What can hang from each mark:
bosi: zivis
guso: mupet zivis
mubagik: bosi pofi roka
medon: mupet zuli
gomok: mubagik zivis zuli
mupet: bosi gomok zivis zuli

Each row was made from one small tree. The marks that hang from a mark follow it in brackets, in alphabetical order. Every link used is in the known rows. Write each row's tree.
Known rows:
guso(zivis): [ -9  -4   7   1 -20  10  -1   4   4  19   8   5  -1  -2  10 -23  13  15
   8 -12  -8  10 -18]
guso(mupet(bosi gomok zivis zuli)): [-13  36   5  -8  -9 -16 -18  18  36  34  -8  32 -22  -3   5   6   2  -6
  10  40  -3 -22  -8]
medon(mupet(bosi gomok zivis) zuli): [-22  50  16   3 -21 -22 -32   3  29  -7 -17  17   4  -6   9  16  -4  19
 -18  35 -29  -8 -42]
mubagik(bosi pofi roka): [ -3   6  -8  -2  17  -9  -9  -1 -72  -2   5 -14   1 -21  15 -13 -24  19
 -22  19   0   7 -32]
mubagik(roka): [  0  -7   2 -11   0  -1  -4   7 -21   4 -15   7  -7 -13   2 -13  -9   9
  -7   4  23   1  -5]
gomok(mubagik(bosi) zivis): [-19  36   4   1  -4  -9   3 -26 -15   8 -10 -54  10  24  15 -15 -14   6
 -17  -7   8  12 -19]
medon(mupet(gomok(zuli) zivis)): [-22  55  -1  -9 -21 -19  -7   4  63  14 -20  35  -6 -11   4  23   9 -24
 -19  12 -10   2  14]
gomok(mubagik(pofi roka) zivis zuli): [-15  46 -19  -9  14 -10   5 -17 -43  15 -28 -33   7   3  13  -8 -16  -9
 -46   3  15  40  -2]
medon(mupet(bosi zivis) zuli): [-12  45   2   5 -24  -5 -14   5  12 -17  -1   4   3   3  -2   3  -6  25
 -28  30 -29   8 -30]
medon(mupet): [-13  20   0  -6  -9  -8   3  -6  21  -5   7  15   0  -6  -1   4  -5  -1
 -13   5 -13   5   7]
medon(mupet(bosi gomok(zivis) zuli)): [-20  51  -1   2  -7 -25 -10   1  41  24 -55  14   4  -7 -11  24 -14  10
 -13   5 -30   5  -9]
mupet(gomok zivis): [ -5  20  16   0 -16 -15 -18   3  38  11 -12  24  -7 -13   6  13   8 -11
  12  22  19 -22   4]
medon(mupet zuli): [-15  29   4   1  -7 -14  -7 -10   6 -15   6   8  11  -1   1  -3 -12  14
 -21  13 -32  13 -19]
mubagik(bosi): [ -5   4  -1   1   1  -1  -1  -2 -19  -1   3 -20   3   4   8  -7  -9  11
  -6  -3 -11  -2 -23]
guso(mupet(bosi gomok zuli) zivis): [-26  18  10 -10 -10  -6 -18  17  19  51  -2  26 -15  -1  18 -17   6  15
  15  12 -28  -6 -41]
gomok(mubagik zuli): [-19  31  -6 -15  -2   3   9   0  -2   4 -10 -26   0  22  12   7  10 -24
 -24  -8   5  14   6]
gomok(mubagik(bosi(zivis)) zuli): [-25  39   1  -7   4  13  -3 -14 -33 -13  -1 -53  -8  13   9   2  -8 -22
 -30 -24 -10  22 -24]
medon(mupet(gomok zivis) zuli): [-20  49  21   1 -23 -29 -24  -7  45  -4  -5  31   3 -13   7  11  -5   4
  -9  36 -14  -7 -15]
guso(mupet(gomok zuli) zivis): [-24  16  15 -13 -11 -14 -10   6  35  53   8  40 -15  -9  17 -23   8  -1
  24  12 -14  -4 -14]
bosi(zivis): [ -3   4   8   7   4  10 -10 -12 -10 -16   6  -7 -11 -13 -11   2 -12  -8
   0 -13  -6  10  -7]
guso(mupet(gomok)): [-18  13  13  -7  11 -23 -18 -13  24  27  16  23  -9  -1  23 -10  -6 -10
  13  19  -4 -14 -18]
mupet(bosi zuli): [  2   9  -9  -2  -2   7   1  27  -9   6 -27  -2  -5   1 -14  16   2   9
  -6   5 -16  -2  -6]
gomok(mubagik(bosi) zuli): [-24  34  -7 -14  -1   3   7  -2 -23   3  -6 -45   2  27  21   1   3 -14
 -29 -11  -5  12 -18]

Write each row's tree:
[-10  17  12   2   6   1 -28  13  -1  -1 -38   4 -16 -19 -16  31 -10  -5
   4  -2 -20 -10 -25] | mupet(bosi(zivis) gomok zuli)
[  0  13  -1   3   2  18  -9  14 -19 -10 -21 -10 -15 -13 -25  18 -11   1
  -6  -8 -21   6 -12] | mupet(bosi(zivis) zuli)
[-22  23  18  -3  -1   9 -11 -20 -36 -21  16 -49 -10   4  10  -4 -14 -10
 -11  -9   5   3 -26] | gomok(mubagik(bosi(zivis)))
[-20  58 -22   3  15 -11   7 -26 -43   9  -9 -59  17  21  19  -2 -14  -6
 -44  -4 -18  40 -18] | gomok(mubagik(bosi pofi) zivis zuli)
[-25  36  14   2  -3 -24 -33  -2  10  -9 -17   6  11  -1  12  18 -11  24
 -21  19 -46  -4 -59] | medon(mupet(bosi gomok) zuli)
[-16  45  -5   7  11 -15   0 -33 -46   2   6 -55  16  12  19  -9 -19   6
 -26  11  -4  21 -21] | gomok(mubagik(bosi pofi) zivis)
[ -3  30   6  -3 -17  -8 -17  30  29  17 -40  23 -12 -12  -8  28  10  -2
   7  27   2 -24  -2] | mupet(bosi gomok zivis zuli)
[ -5   9   0   3  21   2 -21 -13 -82 -18  12 -21 -10 -34   3 -11 -34  11
 -22   6  -5  15 -38] | mubagik(bosi(zivis) pofi roka)
[ -6  45  -7  -7 -29   1   4  25  32   3 -18  24 -13 -10 -19  20   4   4
 -16  26 -12  -3  18] | medon(mupet(bosi zivis zuli))
[-25  34  19  -1  -4 -30 -25 -13  26  -6  -8  21  12  -9  11  11 -11   9
 -12  19 -31  -1 -31] | medon(mupet(gomok) zuli)
[ -3  17  -3  15  20   3 -15 -20 -61 -24  27 -28  -3 -21   1   2 -25   2
 -16   2 -27  15 -32] | mubagik(bosi(zivis) pofi)
[-20  29   7 -10  -4  -9   0 -19 -34  13 -27 -47   3  10  19 -29 -24  15
 -23  -2  30  12 -25] | gomok(mubagik(bosi roka) zivis)
[ -9  37  -2  -2 -26   0  -4   9  25  -6   0  11  -8  -3  -2   9   4  10
 -19  21 -11  -1  -3] | medon(mupet(bosi zivis))
[-19  43  -7  -7  -2 -10 -17  10  32  33  -6  16 -15  12  20   1   6 -12
 -11  19 -16  -2 -26] | guso(mupet(bosi gomok(zuli) zivis))
[-41  71   3 -11  -7 -27  -3 -26  48  21 -38 -10  10  14  15  15  -4 -23
 -32  -8  -9  22   2] | medon(mupet(gomok(mubagik zivis zuli)))
[ -8   1   9  -2   6   8 -17  -6 -51 -12  -5 -20 -16 -22  -1 -19 -29  12
 -13 -11   6   8 -35] | mubagik(bosi(zivis) roka)
[-17  12  -4  -9 -13   9   0  19   0  41  12  13 -15   7   9 -29   6  21
   6   6 -29  11 -29] | guso(mupet(bosi zuli) zivis)
[-29  45   1   0   3  -3 -26  -2  18  -6 -27   3  -9 -12  -2  32 -10 -12
 -31 -17 -46  16 -36] | medon(mupet(bosi(zivis) gomok(zuli)))
[-10  41  -4   6  10 -14   2 -32 -26   2   3 -36  13   9  11  -2 -11  -5
 -20  14   7  22   2] | gomok(mubagik(pofi) zivis)
